Each row comes from the steps of one walk. Every step used is in the known rows, and no mark comes twice. Write the walk behind each row, first mark first.
Known rows:
tolin, zeki: |   2 | -12 | -18 |   8 |  -6 | -22 |  18 |  18 | -35 |   6 | -17 | -13 |   1 |  11 | -21 |  16 | -11 | -12 |   3 | -25 |  -2 | -11 | -12 |   7 |  -9 |  -1 |  -7 |  -2 |
zeki, tolin: |  14 | -11 | -17 |  12 |  -9 | -28 |  15 |  11 | -29 |  10 | -12 | -15 |   1 |   7 |  -7 |  -4 | -14 | -12 |  25 | -20 |  -9 | -14 | -18 |  13 |  -8 |  -8 | -11 |   7 |
tolin, vavo, dibi, sivum: |  -6 |  -6 |   2 |  -5 | -21 | -17 |   5 |  10 | -60 | -10 |   2 | -20 |  18 |  10 | -16 |   3 | -10 | -17 |  18 | -35 |   1 | -26 | -30 |  15 |  20 | -10 |  -6 |  -8 |
zeki, tolin, vavo, dibi: |   4 |  -8 |  -4 |  14 | -20 | -31 |  14 |  16 | -48 |  17 |  -4 | -25 |  14 |   9 |  -1 |  -7 | -14 | -22 |  36 | -36 |  12 | -41 | -24 |   8 |   5 | -17 | -19 |   7 |
fifak, muful, tolin, vavo, dibi, sivum: | -17 |   0 |  -3 |   3 | -19 | -18 |   1 |  35 | -51 |  14 |  -2 | -26 |  10 |  29 | -22 | -11 | -19 | -38 |  25 | -13 |   0 |  -1 | -32 |  23 |  26 | -22 |   2 |  14 |
muful, tolin, vavo, dibi: | -10 |  -5 |  -8 |  25 | -25 | -18 |  13 |  29 | -45 |  16 |   2 | -30 |  11 |  19 | -12 |   0 | -12 | -26 |  37 | -18 |  13 | -20 | -30 |  16 |   9 | -17 | -12 |  10 |
sivum, sumidaz, muful: |  31 | -11 | -25 |   9 | -27 | -31 |  17 |  13 | -21 | -24 | -20 |   9 |  -7 |   5 | -15 |   3 | -11 |  -3 |   6 | -15 | -24 |  -5 |  -8 |  16 |  -5 | -13 |   4 |   6 |
tolin, vavo, dibi, sivum, sumidaz: |   9 |  -6 |  12 | -15 | -25 | -29 |   9 |   8 | -60 | -18 |   1 | -11 |  18 |   9 | -11 |  -2 |  -8 | -28 |   7 | -34 |  -5 | -38 | -27 |  14 |  16 |  -2 |  -5 | -11 |
fifak, muful, tolin, vavo: |  -9 |  -2 | -20 |  22 | -14 | -16 |  15 |  41 | -27 |  29 |  -7 | -21 |  -6 |  35 | -15 | -18 | -24 | -26 |  18 |  -1 |   2 |  10 | -19 |  23 |   4 | -24 |   0 |  30 |
muful, sumidaz: |  17 | -14 |  -1 |  19 | -12 | -15 |  11 |  15 | -32 |   4 |  -3 | -21 |   1 |   6 | -23 |  10 | -21 |  -1 |  22 | -20 |   6 |   0 | -23 |  20 |  -8 |  -4 |  -1 |  10 |
sagi, dibi, semo: |   3 | -16 |  -9 |   0 | -18 | -19 |   8 |  14 | -53 | -24 |   5 |  -9 |  11 |   0 | -29 |  16 |   6 |  23 |  -1 |   8 | -43 | -17 | -32 |  17 |  24 |  -9 |  -2 | -17 |
tolin, zeki, sumidaz, sagi, dibi, sivum: |  23 | -16 |   9 | -15 |  -9 | -33 |  -2 |   6 | -48 |   0 | -17 | -17 |  15 |   7 | -24 |  17 | -12 |  -8 |  -2 | -18 | -35 | -24 | -47 |   2 |  11 |   9 |  12 | -13 |
sagi, dibi: |   8 | -12 | -18 |  11 | -12 | -16 |   8 |   6 | -42 | -12 |  -4 | -12 |   5 |   3 | -27 |  11 |  -3 |  23 |  10 | -15 | -33 |   2 | -33 |  17 |  15 |  -4 |  -3 |  -7 |
fifak, muful, sumidaz, sagi, dibi, semo: |  26 | -21 |  -2 |   7 | -23 | -20 |  -4 |  33 | -46 |  -3 |   0 | -10 |  15 |  14 | -40 |  10 | -11 |   8 |  10 |  17 | -41 |  -5 | -38 |  24 |  31 | -16 |  15 |  11 |
sagi, dibi, sivum: |   2 | -10 | -11 |  -9 |  -7 | -15 |  -1 |   3 | -50 | -24 |  -3 | -13 |  10 |   0 | -30 |  12 |  -4 |  17 |   2 | -15 | -43 |   5 | -43 |  19 |  23 |   2 |   3 | -16 |
sivum, sumidaz, zeki, tolin, vavo, dibi: |  16 |  -8 |  -4 |   2 | -32 | -51 |  21 |  26 | -38 |   7 |  -4 |  -9 |  10 |  11 |  11 |  -6 | -22 | -27 |  27 | -42 |   8 | -53 | -11 |  16 |  -8 | -20 |  -9 |   3 |
fifak, muful, sumidaz, zeki, tolin, vavo, dibi: |   7 |  -7 |  -1 |  20 | -24 | -39 |  10 |  44 | -34 |  31 |  -5 | -25 |   8 |  20 |  -5 |  -8 | -41 | -25 |  43 | -38 |  24 | -27 | -10 |  29 |  -5 | -36 |   0 |  27 |
tolin, vavo: |   2 |  -8 | -14 |  13 | -17 | -18 |  17 |  14 | -36 |   3 |  -4 | -15 |   2 |  14 |  -9 |  -5 | -17 |  -5 |  11 | -24 |   3 | -14 | -19 |  15 |  -3 | -11 | -10 |   7 |
sagi, dibi, sivum, sumidaz: |  16 |  -8 |   0 | -21 | -11 | -24 |   4 |   1 | -50 | -33 |  -1 |  -4 |  10 |   1 | -23 |   6 |  -3 |   7 |  -8 | -14 | -48 |  -6 | -39 |  16 |  20 |   8 |   6 | -20 |
vavo, dibi: |   9 | -12 | -10 |  14 | -25 | -21 |   9 |   6 | -47 |  -4 |  -3 | -14 |  14 |   7 | -25 |  12 |   1 |  -3 |  31 | -31 |  -3 | -15 | -20 |  15 |  10 |  -7 | -10 |  -5 |
dibi, semo: |   5 | -16 |  -8 |   0 | -21 | -21 |  14 |  16 | -46 | -15 |   1 |  -8 |   7 |   4 | -20 |  11 |   1 |  -1 |   5 |   1 | -23 | -18 | -15 |  18 |   8 | -11 |  -3 |  -7 |
sivum, sumidaz: |  26 | -10 | -10 |   2 | -19 | -29 |  18 |   7 | -32 | -11 |  -6 |  -2 |   1 |  10 | -12 |   1 |  -7 |  -8 |   6 | -19 | -18 | -13 | -13 |  15 |  -3 |   1 |  -3 |  -2 |
zeki, sumidaz: |  20 | -11 |   5 |  10 | -16 | -31 |  11 |   0 | -33 |   9 | -10 | -15 |  -1 |  11 | -15 |  -3 | -10 |  -4 |  21 | -25 |  -5 | -14 | -15 |  13 | -11 |  -6 |   0 |   5 |
sumidaz, muful, tolin: |   7 | -11 | -35 |  29 | -22 | -19 |  13 |  29 | -19 |  -4 | -19 | -11 | -10 |  12 | -21 |   6 | -15 |  -8 |  24 |  -1 | -14 |  14 | -21 |  21 |  -5 | -21 |   2 |  17 |

Write each row's walk:
|   9 | -11 |   5 |  21 | -26 | -38 |  14 |  33 | -38 |  21 |  -1 | -29 |  12 |   7 |   4 |   4 | -35 | -18 |  44 | -45 |  28 | -41 | -22 |  22 | -13 | -26 |  -9 |  13 |	muful, sumidaz, zeki, tolin, vavo, dibi
|  28 | -17 |  -2 |   6 | -15 | -35 |   4 |   9 | -39 |  13 | -18 | -15 |  12 |  11 | -24 |  14 | -10 |  -2 |   8 | -18 | -26 | -28 | -36 |  -2 |   2 |   3 |   4 |  -3 |	tolin, zeki, sumidaz, sagi, dibi
|   9 | -12 |  -4 |  18 | -17 | -36 |  19 |  35 | -23 |  22 |  -4 | -24 |  -1 |  10 |   7 |  -3 | -44 | -14 |  28 | -32 |  21 | -28 | -19 |  23 | -27 | -23 |  -5 |  17 |	muful, sumidaz, zeki, tolin, vavo
|  12 |  -3 |  13 | -17 | -20 | -39 |  11 |  12 | -57 |  -3 |  -1 | -16 |  19 |   8 |   2 | -12 | -14 | -39 |  18 | -34 |  -3 | -49 | -30 |   7 |  11 |  -6 |  -9 |  -5 |	zeki, tolin, vavo, dibi, sivum, sumidaz
|  22 | -18 | -17 |  -9 | -18 | -20 |  -5 |   2 | -45 | -20 |  -7 |  -8 |  18 |   6 | -30 |  13 |  -5 |   9 |   5 |  -9 | -50 |  -2 | -52 |  16 |  30 |   4 |   7 | -11 |	sumidaz, sagi, dibi, sivum
|  14 | -12 | -15 |  17 | -18 | -26 |  11 |  34 | -20 |  11 | -10 |  -9 |  -6 |  21 | -23 |   5 | -33 |  -1 |  21 | -23 |   2 |  15 |  -3 |  38 | -10 | -23 |  12 |  21 |	fifak, muful, sumidaz, zeki
| -16 |  -8 |   3 |  13 | -32 | -21 |  15 |  37 | -60 |   4 |   9 | -27 |  17 |  16 | -12 |   7 |  -1 | -27 |  27 |   2 |   1 | -36 | -31 |  16 |  17 | -23 | -11 |   0 |	muful, tolin, vavo, dibi, semo
|  11 | -16 | -25 |   8 | -18 | -39 |  19 |  19 | -19 |   6 | -13 |  -9 |  -2 |   8 |   0 |   3 | -22 |  -5 |  24 | -30 |  -7 | -14 |  -9 |  23 | -17 | -18 |  -3 |   4 |	sumidaz, zeki, tolin
| -10 |  -6 | -12 |  13 | -28 | -18 |   4 |  33 | -47 |  -8 | -10 | -22 |   7 |  10 | -17 |   5 | -18 | -28 |  26 | -14 |  -2 | -12 | -36 |  19 |  17 | -24 |   2 |   7 |	sumidaz, muful, tolin, vavo, dibi, sivum
|  -9 |  -1 | -12 |  24 | -23 | -17 |   9 |  39 | -43 |  27 |  -4 | -25 |   6 |  33 | -19 | -10 | -17 | -32 |  34 | -13 |  10 |  -5 | -21 |  21 |  16 | -26 |  -4 |  24 |	fifak, muful, tolin, vavo, dibi
|  11 |  -3 | -12 |  22 | -37 | -31 |  15 |  36 | -36 |  -2 | -11 | -11 |   2 |  15 | -11 |   0 | -17 | -32 |  26 | -15 |   0 | -25 | -21 |  13 |   4 | -23 |  -2 |  13 |	sivum, sumidaz, muful, tolin, vavo, dibi
|   1 | -11 | -13 |  12 | -28 | -40 |  17 |  27 | -38 |  12 |  -6 | -18 |  11 |   9 |   5 |   0 | -21 | -17 |  37 | -44 |  14 | -43 | -12 |  19 |  -4 | -28 | -12 |   5 |	sumidaz, zeki, tolin, vavo, dibi
|  14 |  -9 | -10 |  27 | -24 | -31 |  13 |  22 | -20 |   9 | -20 | -15 | -11 |  13 | -16 |  -2 | -19 | -12 |  29 |  -4 |  -9 |   1 | -18 |  15 | -16 | -20 |   7 |  19 |	zeki, sumidaz, muful, tolin
|  17 | -13 | -14 |  16 | -14 | -36 |  12 |  38 | -16 |  25 | -14 | -15 |  -5 |  18 | -12 |  -5 | -38 | -13 |  30 | -24 |   4 |   3 |  -5 |  32 | -14 | -25 |   9 |  27 |	fifak, muful, sumidaz, zeki, tolin
|  27 | -19 |   1 |  -1 | -14 | -15 |  -8 |   8 | -46 | -13 |  -1 | -18 |  18 |   2 | -33 |  18 | -17 |   7 |  13 | -11 | -34 |   1 | -60 |  20 |  23 |   5 |  14 |  -2 |	muful, sumidaz, sagi, dibi, sivum
|  10 |  -9 |  -3 | -19 | -17 | -48 |  20 |  23 | -31 |  -7 |  -8 |  -5 |   3 |   9 |  14 | -11 | -32 | -29 |   0 | -32 | -10 | -35 | -17 |  20 | -13 | -13 |   1 |  -1 |	dibi, sivum, sumidaz, zeki, tolin, vavo
|  44 | -16 | -16 |   1 | -26 | -31 |   7 |   6 | -36 | -17 |  -7 |   3 |  13 |   9 | -22 |   7 |  -3 |   5 |   7 |  -9 | -46 | -14 | -40 |  12 |  18 |   3 |   5 |  -5 |	sivum, sumidaz, sagi, dibi
|  34 | -20 |  -8 |  19 | -19 | -17 |   0 |  12 | -36 |  -1 |  -3 | -17 |  13 |   5 | -32 |  17 | -15 |  13 |  22 |  -9 | -24 |  -3 | -49 |  17 |  14 |  -1 |   6 |   5 |	muful, sumidaz, sagi, dibi
|  15 | -12 |  -1 | -20 | -33 | -40 |  10 |  11 | -46 | -28 |  -3 |   0 |  15 |   6 | -12 |  16 |  -8 | -14 |  13 | -38 | -16 | -24 | -15 |  25 |   8 |  -5 |   8 | -19 |	vavo, dibi, sivum, sumidaz, zeki
|  11 |  -3 | -20 |  20 | -27 | -28 |  22 |  37 | -22 |  -3 | -16 |  -6 |  -9 |  16 |  -5 |  -7 | -27 | -28 |  10 |  -2 |  -8 | -10 | -18 |  15 |  -9 | -22 |   1 |  18 |	sivum, sumidaz, muful, tolin, vavo
|   5 |  -7 |  -6 |  -3 | -22 | -33 |  12 |  35 | -44 | -16 | -22 | -10 |   6 |   8 | -23 |  21 | -11 | -44 |  10 | -15 | -14 | -20 | -26 |   7 |   5 |  -5 |   9 |  -6 |	vavo, dibi, sivum, sumidaz, muful, tolin, zeki
|  -2 |  -3 |  10 |  11 | -29 | -28 |   3 |  25 | -47 |   4 | -12 | -26 |   7 |  13 | -13 |  -3 | -20 | -31 |  31 | -18 |   4 | -25 | -32 |  15 |   4 | -25 |   4 |   8 |	zeki, sumidaz, muful, tolin, vavo, dibi, sivum
|  10 | -13 |   7 | -10 | -38 | -54 |  23 |  34 | -49 |  -6 |   3 |  -7 |  16 |   7 |  10 |   0 | -14 | -30 |  16 | -23 |  -5 | -71 |  -9 |  15 |   0 | -26 |  -9 |  -6 |	sivum, sumidaz, zeki, tolin, vavo, dibi, semo
|  15 |  -6 |  -8 |   0 | -32 | -29 |   7 |  25 | -43 | -24 | -13 |  -8 |   7 |   6 | -24 |   9 |  -7 | -31 |  22 | -10 | -23 |  -9 | -30 |  17 |  13 | -11 |   8 |  -3 |	vavo, dibi, sivum, sumidaz, muful, tolin
|  31 | -11 |   8 | -16 | -31 | -44 |   6 |  12 | -53 |  -1 |  -5 | -12 |  26 |  11 |   0 |  -9 | -16 | -48 |  22 | -29 | -11 | -56 | -41 |   4 |  15 |  -5 |  -5 |   0 |	zeki, tolin, vavo, dibi, sivum, sumidaz, sagi
|  29 | -24 |   3 |   9 | -26 | -20 |   1 |  20 | -50 | -13 |   6 | -15 |  19 |   2 | -32 |  24 |  -7 |  12 |  11 |  12 | -36 | -22 | -49 |  18 |  21 |  -7 |   7 |  -1 |	muful, sumidaz, sagi, dibi, semo
|  12 | -13 |   6 |  -5 |  -9 | -31 |  -2 |  22 | -44 |  12 | -16 | -27 |  12 |  15 | -23 |  15 | -14 | -23 |   8 |  -1 | -30 | -16 | -56 |   2 |   7 |   7 |  13 |  -5 |	muful, tolin, zeki, sumidaz, sagi, dibi, sivum
|  -2 |  -9 |  12 |  20 | -40 | -35 |  12 |  37 | -50 |   3 |  -5 | -21 |   8 |  12 |  -8 |   2 | -11 | -26 |  31 |   4 |   1 | -45 | -22 |  13 |   4 | -36 |   0 |  10 |	zeki, sumidaz, muful, tolin, vavo, dibi, semo
|  18 | -15 |  -2 |  14 | -13 | -33 |   6 |  26 | -34 |  26 | -18 | -26 |   8 |  18 | -21 |  15 | -13 | -18 |  16 |   0 | -23 | -20 | -46 |  -1 |  -1 |   2 |   6 |   5 |	muful, tolin, zeki, sumidaz, sagi, dibi
|   3 | -11 |  13 |   1 | -21 | -36 |   8 |  28 | -48 |   8 |   0 | -31 |  16 |   4 |   0 |   5 | -36 | -26 |  34 | -44 |  19 | -38 | -30 |  24 |  -4 | -20 |  -2 |   5 |	muful, sumidaz, zeki, tolin, vavo, dibi, sivum
|  24 | -13 | -18 |   0 | -27 | -39 |  22 |  16 | -23 | -14 |  -9 |   7 |  -4 |  11 |  -6 |   8 | -15 |  -3 |   6 | -26 | -15 | -13 |  -3 |  25 | -12 |  -8 |   5 |  -5 |	sivum, sumidaz, zeki
|  30 | -17 |   7 | -11 | -18 | -31 |  -7 |  -5 | -47 | -10 |  -8 | -14 |  16 |   6 | -23 |   5 |  -7 |   3 |  11 | -16 | -43 | -15 | -50 |  11 |  19 |   3 |  14 |  -9 |	zeki, sumidaz, sagi, dibi, sivum
|  -4 |  -7 | -30 |  29 | -23 | -18 |  17 |  36 | -22 |   6 | -15 | -15 | -10 |  16 | -10 |  -3 | -26 | -18 |  19 |  -3 |   0 |   1 | -22 |  19 |  -5 | -28 |  -2 |  21 |	sumidaz, muful, tolin, vavo
|  16 | -16 | -10 |  17 | -21 | -26 |  14 |  25 | -24 |   1 |  -5 | -14 |  -2 |   7 | -14 |  16 | -27 |   8 |  23 | -30 |   5 |  -1 | -14 |  31 | -18 | -13 |   6 |   7 |	muful, sumidaz, zeki
|   2 |  -2 | -13 |  -2 | -20 | -24 |   8 |  31 | -40 | -22 | -11 |  -9 |  -1 |   7 | -15 |  -1 | -22 | -12 |  -4 |   3 | -39 |  -4 | -45 |  17 |  16 | -14 |   8 |  -1 |	sagi, dibi, sivum, sumidaz, muful, tolin, vavo
|  14 |  -5 |  -2 |  -8 | -32 | -31 |   8 |  15 | -50 | -31 | -12 |  -2 |  10 |   5 | -13 |   2 | -15 | -21 |   7 | -29 | -14 | -30 | -21 |  15 |  15 | -16 |   3 |  -5 |	tolin, vavo, dibi, sivum, sumidaz, muful
|  20 | -11 |   1 | -19 | -27 | -51 |  11 |  15 | -44 | -14 |  -6 |  -6 |  15 |   3 |  -2 |   5 | -14 | -26 |  23 | -40 | -13 | -37 | -18 |  20 |   2 |  -8 |   2 | -13 |	vavo, dibi, sivum, sumidaz, zeki, tolin
|   7 |  -5 |  -8 |  29 | -25 | -29 |  15 |  31 | -23 |  18 | -17 | -20 | -10 |  18 |  -6 | -10 | -28 | -20 |  23 |  -6 |   6 | -13 | -22 |  14 | -16 | -27 |   2 |  24 |	zeki, sumidaz, muful, tolin, vavo
|  17 | -13 |  -9 | -22 | -22 | -39 |  13 |  12 | -31 | -26 |  -7 |   5 |   1 |   8 |  -9 |   8 | -16 | -10 |  -2 | -27 | -26 |  -9 | -13 |  29 |  -4 |  -3 |  11 | -13 |	dibi, sivum, sumidaz, zeki
|  25 | -10 | -14 | -11 | -22 | -29 |   8 |   9 | -32 | -35 | -18 |   8 |  -3 |   1 | -21 |   5 | -15 | -12 |  -4 | -16 | -35 |  -4 | -17 |  19 |   4 |  -7 |  10 |  -4 |	dibi, sivum, sumidaz, muful
|  17 | -12 | -10 |  15 | -15 | -35 |  15 |  18 | -27 |   4 | -33 |  -8 |  -8 |   6 | -18 |  12 | -19 | -11 |   8 | -25 |  -4 | -19 |  -4 |   4 | -22 | -13 |   4 |   8 |	tolin, zeki, sumidaz, muful
